Each row was made from one path, in order. Every step used is in the known rows, and no mark comes twice. Write each row's path.
Known rows:
G/X/U/L/F/B/P/Z: 42	312	152	-29	3	-30	-43	-62	-242	-82	378	-138	-74	24	187	34	-183	121	-392	-106	63	43	41	-143	41	-38	132	131	-219
K/Z/P: -185	75	74	-24	-123	-223	-75	47	-127	252	-30	-242	117	12	95	-256	76	-72	160	58	1	112	-176	-101	157	43	17	38	75
X/U/L/F/B/P/Z: 5	321	98	-10	-28	-53	-30	-58	-235	-100	346	-184	-100	73	195	6	-150	112	-377	-92	40	30	-3	-131	62	-60	116	76	-268
B/F/L/U: -5	-107	4	-6	-85	-136	11	-106	-61	190	44	-1	-92	46	11	79	209	-386	-86	-41	-29	91	-1	34	-84	57	225	-19	-82
Z/P/B/F/L: -26	-55	129	-123	-127	93	-19	-1	-111	353	192	-263	41	-40	60	-50	257	-67	-120	-8	-89	189	-115	-105	-31	-101	73	215	-164
W/G: -164	-78	80	-49	-16	83	39	37	-3	220	-102	-193	166	-27	84	9	158	102	139	118	-6	114	27	92	-28	62	82	6	-138
W/G/X/U: -143	126	98	-110	98	-47	21	-145	-65	303	286	-136	-49	-155	107	145	28	180	-14	-123	-1	152	118	-28	4	34	85	-12	-220
G/W: -184	93	-93	7	0	16	-113	-81	-179	88	185	-60	119	-71	31	53	132	445	-37	15	-10	43	29	-106	-22	77	126	-90	-215
L/F/B/P/Z: -11	272	97	16	-18	-8	-26	39	-182	-69	196	-177	-7	35	198	-33	-129	108	-311	26	87	15	-35	-132	59	-50	104	162	-160
H/W/G/X/U/L: 18	64	120	-140	-2	-57	-4	-243	-203	109	418	-86	-238	34	-14	157	-38	-26	-178	-281	-90	149	123	0	19	-7	136	-14	-322
F/L: -196	-56	38	-39	-52	22	-92	-51	11	259	33	-48	-52	-5	-35	52	110	-146	-69	1	21	173	13	-3	-46	-66	117	59	-201
W/G/X/U/L/F/B: -91	41	175	-118	96	104	-32	26	-259	-54	365	66	109	205	-4	115	69	45	-215	-163	7	88	145	-67	-56	78	42	-61	-85
A/K/Z/P: -187	151	54	-33	-51	-213	-171	19	-145	329	101	-292	125	-3	72	-195	33	-76	168	55	8	113	-186	-118	146	50	22	38	112
P/B: 127	42	115	-137	2	106	42	90	-253	263	185	-148	66	-86	77	62	137	54	-50	12	-92	140	-37	-30	-7	-173	-33	234	-41
F/B: -115	-121	97	-22	47	-21	1	124	-73	-14	222	59	75	73	-1	-47	75	219	-152	-47	24	146	-39	-186	-22	25	18	120	-7
U/X/G/W: -240	52	-41	40	-28	136	-65	-165	-132	127	70	-63	220	-178	9	79	28	34	-64	-1	-140	96	42	-118	-6	158	130	-73	-350
W/G/X/U/L/F: -80	239	95	-177	54	73	-38	-129	-401	88	258	-67	-32	155	29	218	39	-275	-99	-135	-23	7	259	137	31	16	45	-181	-261
P/B/F/L: 18	-72	147	-118	-107	102	-27	-20	-125	323	212	-192	-1	-65	39	71	210	-85	-138	-10	-99	193	-63	-87	-69	-127	89	214	-209
H/W/G/X/U: -135	133	69	-107	106	-17	26	-164	-23	308	277	-184	-128	-130	88	179	27	136	-45	-145	-7	143	78	-48	32	28	120	32	-213
H/W/G/X/U/L/F/B: -80	43	145	-115	105	139	-27	9	-215	-44	357	17	26	229	-24	150	74	12	-250	-191	1	84	103	-84	-28	75	75	-13	-81
B/P: -138	246	51	-25	-23	14	56	-38	-101	155	50	17	-81	-26	-10	16	0	188	-145	66	-76	32	5	-93	75	65	81	0	-257
H/W: -85	19	-59	-37	16	37	23	-43	6	179	44	-209	-276	14	-18	100	34	-130	-94	-41	0	72	-122	-76	136	-47	126	231	-108
P/Z/K: -26	115	75	37	-68	-110	77	79	-131	269	173	-253	-3	-225	229	80	61	-18	-88	-57	213	130	52	-18	119	-248	28	155	173
H/W/G/X: -23	-66	167	-100	91	161	1	-21	13	266	45	-96	48	-138	21	138	15	43	15	6	57	138	89	-1	-23	89	159	264	21
Z/P/B: 41	85	72	-149	-45	94	57	125	-221	327	150	-285	154	-37	123	-193	220	85	-17	13	-83	125	-149	-65	67	-112	-66	223	46
X/G/W: -242	79	-81	40	-6	99	-91	-130	-143	208	67	-34	197	-172	8	96	74	255	-48	80	-98	69	51	-59	-54	169	183	-113	-314
U/L: 33	-30	97	-103	-83	-113	-15	-115	-280	1	257	13	-163	85	-48	30	-29	-120	-129	-140	-74	116	97	22	30	-55	60	5	-263

Write each row's path:
161	22	208	-147	-137	-31	61	77	-315	291	269	-358	111	-109	162	-88	200	52	-11	32	-167	132	-186	-180	70	-85	-19	293	-36
K/Z/P/B/F
-12	251	136	20	-62	-16	76	56	-230	139	288	-136	3	-73	173	124	43	14	-271	-127	158	77	104	-53	100	-177	49	52	103
U/L/F/B/P/Z/K
-128	274	163	-82	61	147	26	-44	-188	25	283	102	41	135	-28	106	21	251	-296	-90	-80	38	117	-120	-17	162	105	-111	-233
W/G/X/U/L/F/B/P
6	52	151	-146	-9	-95	-7	-224	-245	103	424	-35	-162	13	6	131	-37	10	-142	-253	-84	155	172	18	-8	-1	102	-62	-330
W/G/X/U/L
-190	2	-30	46	-74	120	-66	-214	-116	150	92	-62	204	-146	3	107	111	-99	-112	-35	-165	101	26	-118	-66	188	209	-87	-357
B/F/L/U/X/G/W
-147	28	90	-65	90	82	-24	140	-214	-42	197	56	127	182	3	43	101	14	-163	-32	49	52	53	-103	-3	37	-11	13	2
L/F/B
-59	264	78	-176	59	17	-47	-138	-435	67	314	-21	-108	150	9	220	-4	-307	-147	-162	-18	0	258	98	61	-21	23	-162	-252
G/X/U/L/F
-41	233	95	47	-76	-67	99	55	-120	260	170	-209	-19	-214	209	88	43	67	-163	-46	168	97	48	-52	126	-196	54	113	104
B/P/Z/K
-72	-84	-43	20	-46	-132	-25	-104	-17	183	-37	72	-96	78	-21	84	173	-415	-56	-39	23	88	36	87	-87	49	222	-67	-49
F/L/U
-46	136	152	0	25	-246	-281	-52	-218	276	201	-104	6	-89	-10	235	-144	-178	165	47	-16	142	-43	-86	31	-32	96	41	38
A/K/Z
-6	-43	181	-102	-154	30	-70	-7	-136	351	178	-257	57	-43	54	2	212	-119	-69	2	-106	208	-131	-116	-38	-102	93	203	-129
K/Z/P/B/F/L
3	198	101	35	-38	-55	-15	33	-109	-56	205	-180	-29	-24	195	-74	-141	206	-305	16	74	62	-81	-177	50	-52	117	214	-160
F/B/P/Z
-29	91	57	-117	-53	-181	0	-222	-277	55	423	-54	-266	72	0	87	-27	-51	-170	-253	-112	129	102	-9	51	-67	59	-115	-395
X/U/L
33	258	124	-4	-43	-18	-40	-1	-236	-122	265	-153	-44	77	170	-21	-148	80	-359	-39	59	23	-5	-118	52	-52	115	145	-205
U/L/F/B/P/Z
-186	-58	101	-3	-43	101	82	-114	-44	217	-109	-69	105	-199	2	42	-107	-587	-30	10	-173	176	34	-48	77	79	30	109	-320
U/X/G
-83	-78	114	-25	-110	120	104	-124	-61	296	-70	-140	164	-149	34	-30	60	-727	-82	-42	-232	180	-54	-48	23	106	91	116	-235
Z/P/B/F/L/U/X/G
-142	159	103	-6	12	47	49	41	-69	32	171	107	-2	58	-34	-23	21	340	-252	6	-66	69	-31	-208	19	109	74	23	-176
F/B/P
-121	-110	101	16	-91	62	89	-169	-28	231	-99	-49	83	-161	-2	76	-15	-768	-77	-34	-198	171	20	-31	8	126	128	75	-302
B/F/L/U/X/G
-66	245	71	-171	62	111	-29	-146	-357	97	259	-110	-117	180	7	255	36	-313	-136	-162	-26	0	213	120	56	13	79	-140	-251
H/W/G/X/U/L/F
79	-89	40	-37	-83	-80	19	-78	-112	224	89	-29	-59	29	23	97	247	-357	-103	-48	-61	104	-17	33	-105	9	202	43	-55
P/B/F/L/U
-147	310	100	-62	33	70	30	-42	-223	-14	300	104	-48	177	-38	79	20	204	-331	-100	-95	17	67	-146	34	108	68	-138	-281
X/U/L/F/B/P
25	-79	156	-37	-149	-57	27	-111	-108	87	64	-158	64	11	42	-38	103	-721	-36	-186	-139	176	-97	-138	60	-15	39	131	-58
K/Z/P/B/F/L/U/X
-69	65	152	-118	101	53	-43	16	-298	-74	413	105	35	198	-22	114	29	8	-262	-192	12	83	143	-104	-28	40	24	-33	-77
G/X/U/L/F/B
-139	-82	68	28	-48	39	96	-145	-36	190	-148	-3	86	-154	-5	65	-67	-731	-37	-21	-171	144	44	0	41	133	95	37	-258
L/U/X/G
